(in the rows, 128 means zero)
Known rows, with every step that occurs:
nitam-sika: [121 153 106  96 123 144 107 123 136 142 132 131 109  99 114 102 132 164
 159 117 127 124 112 155  88 117 121 136 126 148 128 105 120  98 128  89
 103  98 136 122 135 141 111 140 101 126  78 143 147 143 136 143 109 133
 116 141 130 153 118 137 121 149 156 137 127 169]
gizudaz-bigi-mito: [101 138 113 134 147  92 123 105 143 130 155 111 135 149 157 144 153 102
  89 136 194 149 141 169 117 168 172 128 116 116 119  82 106 132 151 133
 105  86 134 131 129 160 139 136 117 168 154 123 122 112 142 106 148 112
  56 160 149 131 138  88 154 100 165 154  94  85]
mito-fata-lisap-bigi-gizudaz: [ 98 109 103 135 125 127 106 143 166  91 124 151 148 113 144  97 186 156
 107 159 119 130 117 158  80 128 114 156 138 141 118  73  82 129 125  85
  58  89  91  90 112 142  62  62 125 122 127  98 152 160  79 117 195 159
 176  89 126  94 214 119 140  66  96 189 198 125]
nitam-sika-lisap-fata: [138 134  84  96 114 137 129 136 158 164 126 165 120  61  71 102 177 189
 133 145 147 100  98 153  54  99  97 148 153 160 106  83 123 113 135  75
 131  80  99  79  98 157  92 132  70 125  71 163 173 136 163 152  90 187
 156 168 108 148 157 134 151 133 162 162 168 149]
gizudaz-fikag: [100 117 108 138 172 160 137 120 147 118 154 139 168 133 144 126 106 141
 156 143  88 126 110 126 133 145 142 143 142 155 123 136 152 102 125 117
 131 101 115 139 131  84 111 127 139 155 133 105 120 142 128 106 143 140
  94 156 105 148 135 141 165 143 143 106 138 136]
lisap-bigi-gizudaz-fikag: [115 101  51 132 158 146 139 117 203  94 139 165 126 149 195 110 110 158
 120 154 114 114  78 142 131 186 110 166 119 136 113 140 117 151 120 102
 110  74 100 147 124  79  58 107 137 197  90  87 140 150 112 105 170 137
  84 124 143  94 175 134 146 107 102 171 164  74]
fikag-fata: [109 114 111  95 133 105 166 141 118  86 114 131 195 125 114 134 113 137
 128 134 113 134 117 139  99 116 115  89 100 122 136 130 119 138 140 105
 121  94 115 124 125 144 127 133 156 127 203 134 106  94 134 134 135 142
 152 126 105 111 132 106 138 114 123 157 134 128]
lisap-bigi-mito-fata: [108 121  79 132 128 119 101 116 156 120 128 138 122 140 161 141 185 136
  82 147 174 160 128 137  83 136 127 130 106 138 122  62  79 142 154 134
  90  53 141 124 178 166  76  99 110 166 102 105 129 146 107 118 178 104
 134 103 146 106 187 101 137  91 118 189 137 106]
gizudaz-fikag-fata-lisap-bigi: [ 60 117  98 129 187 139 170 127 164  55 141 152 231 125 136 122  99 168
 149 176  52 140 101 143  77 131 141 139 130 153 113 141 116 107 154  61
 104  45  62 136 115 120  93 106 142 150 189  92 110 136 115 112 157 164
 116 139 103  93 164 133 159 102 118 154 162 134]
bigi-gizudaz-fikag-fata: [108  79  74 109 147 137 159 108 167  70 155 162 173 150 147  98  99 138
 141 156 104 100  99 186 136 158  92 127 125 138 115 157 132 129 111 107
 120  94  86 139  99  48  85 124 207 180 149 102 121 116 117  84 177 144
 105 143 118 122 146 112 163 113 136 136 179  94]
bigi-mito-fata-fikag-pepa: [118  96 116 144 115 132  89 111 113 115 130 134 122 171 115 128 215 126
  67 140 163 184 170 180  71  94 122 115 116 152 111  60 102 134 139 137
 104  94 146 131 156 117 109  96 135 149 141 104 108 127  90  76 183 103
 185 126 111 151 188  85 157 123 157 157 128 111]
mito-bigi: [103  92  90  98 138 128 110 138 170 116 117 107 103 107 136 126 123 123
 102  98 139 128 154 145  91 137 173 135 112 131 180  96 113 114 121 110
 115 138 156  95 126 177 138  99 105 130 158 134 105 135 119 131 158 161
 117 124 145 131 184 102 111 122 137 163 107 122]
lisap-fata-mito-bigi: [146  52  75 134 123 124 176 131 165 180 130 116 101 131  80 118 218 150
  63 178 185 151 139 136  87 105 141 124 112 135 128  91 113 114 135 128
 144 109 144  94 150 186 107  81  80 128 154 129  95 162 152 151 165 158
 137 128 119  80 159 106 130  68 120 159 108 113]
mito-fata: [106 117 105 125 121 133 107 160 115 137 124 132 148 106 119 127 179 135
 112 117 147 136 125 126 120 116 123 123 134 146 147  67 115 105 121 126
  98 114 150  97 139 148 100 105 122 113 140 140 136 127  98 117 176 151
 193 104 106 131 165 105 151 113 141 150 150 148]
fata-fikag-gizudaz-bigi-lisap: [134  99 128 150 161 172 146 169 147 103 111 114 171 176 137  84  99 127
 135 145 120 139  94 171 120 140 199 143 146 144  93 112 134 130 135  94
 113 112 104 127  63  86 129 111 157 134 162 159 158 127 136 121 145 174
 142 137 116  95 184 124 171 128 148 163 113  45]
fata-fikag: [134 112 126 141 140 182 125 140 173 106 126 128 119 152 127  94 115 140
 107 129  98 159 123 135 110 119 150 159 137 147 107 110 143 122 124 122
 131 125 134 165 114  96 121  89 105 125 159 125 127 131 111 119 150 159
 168 137 117 132 135 125 131 152 142 141 106  99]
fikag-gizudaz-bigi-mito: [150 110 136 161 145 101 132 120 111 126 123 114 176 167 142 149 143 106
 125 149 188 139 121 199 117 163 167 110 113 123 105 112 117 146 141 117
 112 107 112 101  86 130 160 163 184 148 121 168 149 136 159 128 144  95
  70 148 131  84 149 104 182  88 165 155 111  83]
lisap-bigi-gizudaz: [142 112  63 125 130 126 130 127 192 101 120 157 106 146 191 114 124 151
 108 145 133 122  92 138 125 173  99 164 107 116 115 136 104 166 119 118
 107  95 107 136 124 107  62 112 135 179  86  96 145 142 112 132 158 129
 102 104 161  83 170 134 122 102  91 183 158  79]
nitam-sika-lisap: [135 153 101  99 135 134 107 120 160 128 136 168 109  66 101  95 114 169
 153 124 143 107 101 173  73 116  98 143 151 157 119 100 118 113 138  80
 119  87 116  95  95 143 111 132  80 125  70 164 175 124 157 141  86 180
 146 167 126 155 156 131 128 137 176 162 167 169]
gizudaz-bigi-lisap-sika-nitam: [ 76 129  71 103 181  99 153  94 143 132 126 108 131 110 178 103 108  94
 134 179 125  99  95 131 121 170 153 127 124 130 122  69 101 116 195 110
 110  58 136 121 110 163 123 137 117 162 152 139 169 101 140 111 110 185
  72 148 150 153 161  98 145 122 117 185 133  58]
gizudaz-bigi-mito-fata-fikag-pepa: [ 98 122  93 138 153 103 103 124 126 121 136 126 147 155 154 128 191 127
  72 132 185 180 150 169  94 144 156 126 111 127 122  50 103 140 137 113
  79  81 154 134 129 140 127 109 106 178 182 109 111 117 107  92 168 141
 124 150 117 127 194  77 183 111 169 196  97  78]
fikag-gizudaz-bigi-mito-fata: [140 100 123 162 134 100 121 139 106 125 110 113 186 160 143 150 173 113
 121 140 201 141 126 193 110 153 171 107 116 132 119  80 106 139 146 113
  98  97 118  85  89 136 141 156 182 143 127 173 155 141 143 129 162 109
  99 139 124  85 168  97 188  78 165 163 128  96]
bigi-mito-fata-lisap-sika-nitam: [ 88 109 116 143 129 104  95  58 136 114 129 135 115 111 117 128 213  97
  89 199 137 150 177 193  61 110 107 120 122 150  93  20  76 106 183 133
  82  55 126 111 141 166 122 103 135 133 114 117 149 138 103  79 184 115
 132 124 136 190 164  76 139  85 132 146 192 146]
nitam-sika-lisap-bigi-gizudaz-fikag: [128 139  59 102 157 152 117 116 212 105 139 188 110  79 147  88 102 187
 152 139 128  93  71 176  79 153  86 178 149 165 111 121 115 124 123  63
 111  48 102 110  92 105  60 124  94 180  43 139 182 141 145 133 114 178
 109 166 130 132 188 140 139 124 160 187 191 141]
fikag-gizudaz: [168  96 146 164 119 133 138 142 101 125  99 123 170 155 125 141 121 128
 154 140 133 125 117 168 131 132 140 115 126 134 116 143 129 142 128 110
 134 141 105  99  81 106 151 164 195 118  94 168 157 147 142 145 126 106
 126 117 116  86 146 134 161 109 141 126 144 112]
lisap-sika-nitam: [130 104  66 121 164 106 130  54 163 146 102 137  81  91 167 130 133  87
 130 197  72 124 122 108 126 151  80 128 101 143 107  80 122 124 196 131
 135  80 166 136 126 150 147 152 101 144 101 144 164 123 120 116 120 149
  94 141 140 194 110 104 120 123  97 153 174 123]
fikag-pepa: [137 127 128 146 137  84 116 118  71 117 117 145 114 135 135 147 158 155
 129 131 122 154 146 133 108 108  85 108 114 119 133 160 132 180 117 116
 125 150 123 125 131  98 141 148 132 151 141  95 109 143 111 121 104 121
 129 130 105 100 186 126 151 137 119 155 128 109]
mito-fata-fikag: [119 106  97 125 128 173 106 175 148 119 110 134 144 127 118  99 169 140
  95 120 124 157 115 130 107 106 142 149 139 157 122  51 123 102 114 119
 103 101 153 128 124 124 100  73 101 116 162 134 132 128  92 102 186 179
 224 106  93 138 178 104 149 128 153 165 133 127]
sika-nitam: [128 126 106 131 160 108 142  84 137 119 102 135 113  90 124 145 133 117
 142 171 113 123 138 109 124 145 110 155 107 124 146 110 142 133 134 150
 107 105 146 133 113 136 132 150 120 160 119 136 158 137 150 128 118 172
 103 155 123 188 120  84 117 160 125 110 168 131]
mito-bigi-lisap: [ 63  94  95  84 131 137 116 132 142 105 122  91 109 124 122 101 102 118
 122 121 133  93 138 157  84 117 196 118 135 130 177  96  96  93 141 110
 120 125 126  85 124 171 112  84 141 137 153 128 119 130 123 116 145 180
 138 117 156 129 220 110 107 133 119 169 113  96]
mito-bigi-lisap-fata-fikag: [ 76  61  65  79 122 167 140 157 166 126 113  93 119 130  97  85 150 146
  91 138 115 110 132 147  59  98 206 142 137 139 153  62 106  98 143 101
 133 109 113  82 117 170  91  60 114 129 179 119 114 137 120 112 158 207
 164 109 140 122 233 116 126 140 124 179 108  57]
sika-lisap-fata-fikag: [156  97 102 133 118 152 159 158 190 137 119 175 145 107  78 103 163 165
  92 157 128 122  99 123  78 103 109 171 168 155  85  89 144 147 137 110
 172  95  91  91  74 129  86  96  67 131 137 142 152 124 152 127 115 213
 196 154  92 133 183 128 162 109 147 170 168  82]
fikag-fata-lisap: [ 85 123 142 115 135 104 170 130 123  66 126 133 201 115  96 120 122 144
 130 156  83 130 132 163  65  97 123 104 119 130 121 134 104 123 152  75
 102  90  59 107 101 154 128 106 153 102 212 112 107 115 123 136 136 150
 151 125 100  96 151 114 134  90 114 153 156 141]

Rows:
[129 126  88 145 147 137 114 135 205  87 128 191 121 116 145 108 146 149
  80 152 172 141 101 162  67 131 121 165 154 151 106  67  96 153 158 119
 120  46 116 102 110 141  76  81  84 162 114 132 154 112 134 113 155 172
 195 141 116 127 227  90 140  85 149 215 177 109]
sika-lisap-bigi-mito-fata-fikag
[130 100 111 117 156  97 193 114 130 102 137 138 153 144 100 116 124 132
 110 172 165 150 124 163 107 115 108  71  98 127 126 154 112 129 142 123
 124  82 136 140 141 138 132 117 149 137 203 135  92  99 151 141 151 128
 154 132 108  71 127  85 119  68 121 155 132 140]
fikag-fata-mito
[106 112 112 130 104 123  91 111 116 131 143 124 129 144 115 139 206 112
  85 146 190 150 157 175  93 103 127 106 121 147 125  47  93 117 147 155
 101  84 143 114 165 148 110 113 150 140 120 125 118 128 110  90 178  93
 156 120 132 158 158  82 144 103 158 144 140 138]
bigi-mito-fata
[ 70 138 108 106 163 111 147 145 124 122 147  98 158 130 147 106 107 117
 135 141 151  98  99 143 129 162 193 117 140 117 132 107 104 113 155 110
 104  99 109 117 115 145 105 122 136 154 176 130 145 114 147 118 116 178
 100 149 142 113 168 116 150 128 130 167 104  63]
gizudaz-bigi-lisap
[150  57  86 133 144 105 143  91 205 121 154 128  37 156 124  83 131 120
  84 162 205 128 148 205 115 144 132 113 112 122 137 137 105 126 110 136
 117 129 164 113 125 133 120  86 143 160 139 127 100 132 147 130 191 139
 110 137 147  86 167  80  93  58 124 151 133 125]
fata-mito-bigi-gizudaz
[124  62  76 129 161 124 180  90 181  83 158 166 143 166 132  87 102 138
 128 185 130 111  99 201 147 157  89 114 112 143 103 166 133 125 114 116
 123  83 100 146 108  43  80 117 204 189 149 108 111 110 134  93 184 137
 106 155 118 101 146 102 154  89 128 127 174 101]
bigi-gizudaz-fikag-fata-mito
[144  82  86 133 102 172 157 165 158 165 113 133 150 143  88 109 207 164
  85 160 109 154 116 106  89  94 143 168 125 143  88  89 147 130 126 115
 156 109 109 137 122 127  89  83  82 119 155 123 124 145 128 126 147 173
 175 125 103 113 141 132 161 135 134 149 115  67]
lisap-fata-fikag
[ 92 133 114 144 136 136 110 153 143 102 116 140 163 102 133 112 185 157
 110 151 114 146 123 134  70 114 137 154 141 147 124  69  84 117 135  79
  69  80  97  91 124 169  79  64  98 108 139 106 143 161  83 126 186 169
 184  91 118  96 200 126 140  74 104 179 176 153]
mito-fata-lisap-bigi
[ 98 123 143 152 133 120 129  88 164 112 133 131 116 110 147  96 140 117
 129 180  64 130 141 162  82 118 111 131 141 154  82 102  94 112 192  85
 115 102  82 115 106 149 143  99 121  84 134 106 146 139  94 119 137 120
 116 114 141 130 138 153 121  73  94 143 172 142]
fata-lisap-sika
[112  64 112 126 104 178 170 167 110 141 108 110 170 171  73  88 162 148
 129 188 112 102  91 145  81  82 169 126 154 148  89  99 119 114 153 117
 148  98  67 104 106 107  77  98 172 115 136 143 155 140 137 117 124 177
 181 105 119  99 191 138 163 136 108 145 141  29]
bigi-lisap-fata-fikag-gizudaz
[139  81 104 140 167 112 147 100 179 130 141 117  56 140 116 101 136 125
  89 150 196 148 151 170 111 135 161 112 111 131 153 123 107 106 127 135
 120 130 183 112 144 171 142  86 104 141 154 136  89 138 150 143 177 143
 120 135 137  90 166  88  93  63 132 158 109 149]
fata-mito-bigi
[141  44  81 151 175 111 149  87 183 111 148 146  52 162 133  91 137 137
  98 167 182 146 144 200 108 149 119 113 107 137 144 155 126 130 106 117
 114 124 161 114 134  98 120  92 148 190 140  97  87 153 132 106 190 143
 101 150 119  80 207  87 118  70 133 157 135 114]
fata-mito-bigi-gizudaz-fikag-pepa
[157  75  98 156 121 124 195 125 142 199 135 133 112 143  71 121 218 161
  79 202 182 144 124 123 107 101 115 117 117 139 100 119 122 125 134 144
 155 100 125 114 155 153 101 105  98 127 134 128 108 156 158 142 153 138
 138 137 107  80 123 120 140  73 108 136 126 109]
lisap-fata-mito
[139 111  72 137 165 128 138 126 221  86 137 204 127 111 172 109  95 158
 120 154 134  88  67 159 115 174  86 180 163 145 111 142 115 164 133 108
 136  69  83 106  78  88  60 113 121 192  84 118 171 118 139 116 130 187
 130 158 124 108 210 128 144  88 127 193 212  86]
sika-lisap-bigi-gizudaz-fikag
[107 125 129 153 153 112 133  51 165 107 118 137 109  85 134 101 145 112
 136 209  49 130 145 152  81 128 101 143 124 144  90  87 104 119 190  92
 106  88  97 117  94 152 145 110 109 106 125 119 165 144 111 116 123 152
 102 131 138 172 137 122 118  90  93 139 200 143]
fata-lisap-sika-nitam
[138  46  73 140 175 124 152  85 209 115 167 137  57 152 132  75 122 124
  99 170 190 131 132 206 122 159 141 124 112 139 139 142 116 107 113 130
 110 115 165 119 126 113 117  79 146 171 142 113  96 145 147 118 201 143
 100 146 138  95 179  93 106  63 137 141 138 127]
fata-mito-bigi-gizudaz-fikag
[103  64  75 126 183 107 158  65 181 131 132 115  32 128 124  80 114  98
 102 207 166 115 135 170  89 139 150  92 113 139 139  96  89  95 180 140
 122  82 179 107 144 173 126  92 124 153 149 140 131 132 156 124 162 170
 106 138 153 130 185  77  82  67  99 171 150 122]
fata-mito-bigi-lisap-sika-nitam
[ 95  58  55  97 150 139 113 119 207  94 134 132 108 128 159 106 109 123
 109 115 125  98 132 190 117 166 151 149 121 133 164 109 118 113 100 101
 116 128 133  97 101 102 107  93 154 176 138 112 113 142 109  95 191 167
  93 137 142 135 198 112 135 123 146 153 145  96]
mito-bigi-gizudaz-fikag
[118  80  88 134 146 151 130 106 177 102 156 168 135 146 158  93 112 133
 136 156 110  94 107 178 156 170 101 152 142 144 108 157 138 124 105 122
 124 116  97 141  99  42  79 120 189 185 102 102 132 133 114  79 170 131
  86 147 130 142 143 130 155 130 140 114 179  93]
bigi-gizudaz-fikag
[111 104 116 134 112 152  92 120 141 118 140 130 124 164 108 115 192 117
  69 148 169 166 156 183  85 101 137 120 127 161 105  38 101 109 139 150
 104  86 152 135 153 128 108  88 135 136 135 123 112 123 101  80 198 112
 178 122 122 165 170  86 149 112 167 144 128 125]
bigi-mito-fata-fikag
[153 100 124 170 151 163 124 141 158 110 114 123 160 180 141 108 126 124
 103 144 145 171 115 191 112 145 184 140 130 145  88  94 132 139 136 109
 118 106 121 138  83  96 157 128 151 145 155 158 138 135 133 117 159 135
 120 146 118  97 160 113 176 119 171 159  99  62]
fata-fikag-gizudaz-bigi-mito
[168  66  90 154 119 167 170 183 151 167  92 127 183 157  97 121 200 157
  92 159 127 159  93 127  97 118 166 160 120 143  85  84 146 139 128  88
 147 107  97 112  84 128 106 113 106 124 163 149 146 160 139 138 143 174
 144 133  95  76 157 136 194 116 140 169 107  38]
lisap-fata-fikag-gizudaz-bigi
[157 115 132 160 151 108 141 148 112 125 102 110 184 149 153 137 123 126
 146 132 162 133 105 161 138 161 166 120 122 125 118 129 128 150 129 101
 114 127 110  98  68 132 163 170 172 140 133 175 158 136 157 148 128 130
  79 141 115  68 146 125 183  92 151 159 112  90]
fikag-gizudaz-bigi
[ 79 114  92 104 141 119 168 156 119 151 138 102 171 131 129 110 160 129
 121 159 159 103  91 126 104 144 186 134 131 118 116  79 113 117 156 103
 119  83  92 107 111 168  82 116 116 150 175 125 140 125 152 123 113 186
 105 149 130 102 176 118 165 117 117 175 103  43]
gizudaz-bigi-lisap-fata
[116 154  74 104 136 129  88 125 175 127 133 172 109  67 121 107 153 174
 126 140 173 116  98 174  46 117 104 147 146 162 125  56  82 114 145  74
  92  34 126  96 127 173  75 116  77 148  52 156 179 132 142 133 123 170
 153 147 126 147 198 111 138 103 164 201 175 165]
nitam-sika-lisap-bigi-mito-fata
[111 130  99 128 133 114 121 108 159 116 134 134 114 157 171 141 151 133
  89 158 163 149 131 141  90 143 133 134 100 128 111 107  87 152 158 130
 111  59 129 152 174 158  86 118 117 170  92 103 124 143 120 133 152  87
  89 116 159 106 160 110 119 100 110 175 120  95]
lisap-bigi-mito
[124 104 133 143 146 118 145 157  92 118 112 104 190 161 149 116 101 116
 163 148 158 102  85 178 125 148 190 104 138 124 114 126 112 135 146  97
 112 115  92  93  69 118 133 155 192 140 135 167 169 133 162 135 116 146
  97 132 126  67 186 124 177 103 136 164 127  57]
fikag-gizudaz-bigi-lisap
[118  95 109 143 149 115 147 138 105 130 110 102 171 151 167 108 109 107
 159 167 134 103  83 172 124 164 172  94 129 135 102 112 106 130 177  89
 118  89 105  97  77 132 147 162 186 135 129 174 176 126 145 128 116 132
  91 132 137  80 172 126 180  87 115 176 130  52]
fikag-gizudaz-bigi-lisap-sika
[ 81 108  82 105 154 120 146  77 126 121 116 119  93 114 143  94 111  95
 149 214  80  84 103 131 107 132 126 105 130 146 110  87  91 102 208 134
 127  63 128 126 133 140 106 133 155 148 113 137 176 111 132  99 106 162
 116 123 159 185 161 114 117 137  85 148 181  80]
bigi-lisap-sika-nitam
[ 78 134 119 140 146  95 105 116 141 116 153 115 162 132 141 128 189 115
  91 144 184 154 149 184  89 149 171 134 126 131 119  44  85 122 153 104
  73  73 116 108 118 177 120  98 117 144 166 114 133 131 123  97 179 135
 108 142 131 129 162  91 165  78 155 176 122 111]
gizudaz-bigi-mito-fata-lisap
[125 157  89 104 137 130  99 106 180 125 142 170  99  81 128 103 135 167
 134 141 165 121  99 175  47 125  97 149 140 157 112  96  92 122 148  92
 109  50 116 111 120 161  88 138  79 157  42 152 174 135 158 138 100 154
 122 159 148 140 175 118 125 117 159 190 161 150]
nitam-sika-lisap-bigi-mito
[ 92 105  91 124 154 104 190 147 137 167 147 104 141 146 121  94 163 132
 106 189 195 114  91 138 117 139 185 119 136 120 108  95 108 114 153 117
 119  70 111 111 127 165  86 102 120 155 170 130 127 127 166 133 130 183
  97 152 132  76 170 106 154  86 120 174 102  51]
gizudaz-bigi-lisap-fata-mito
[153  31  61 131 117 121 174 124 186 169 131 129  79 139  83 104 213 150
  69 186 193 135 133 162  98 119 123 126 102 131 116 108 112 129 119 123
 142 119 134  98 130 158  86  78 114 144 144 126 102 158 152 131 184 154
 125 126 129  78 164 108 128  66 114 155 133  87]
lisap-fata-mito-bigi-gizudaz
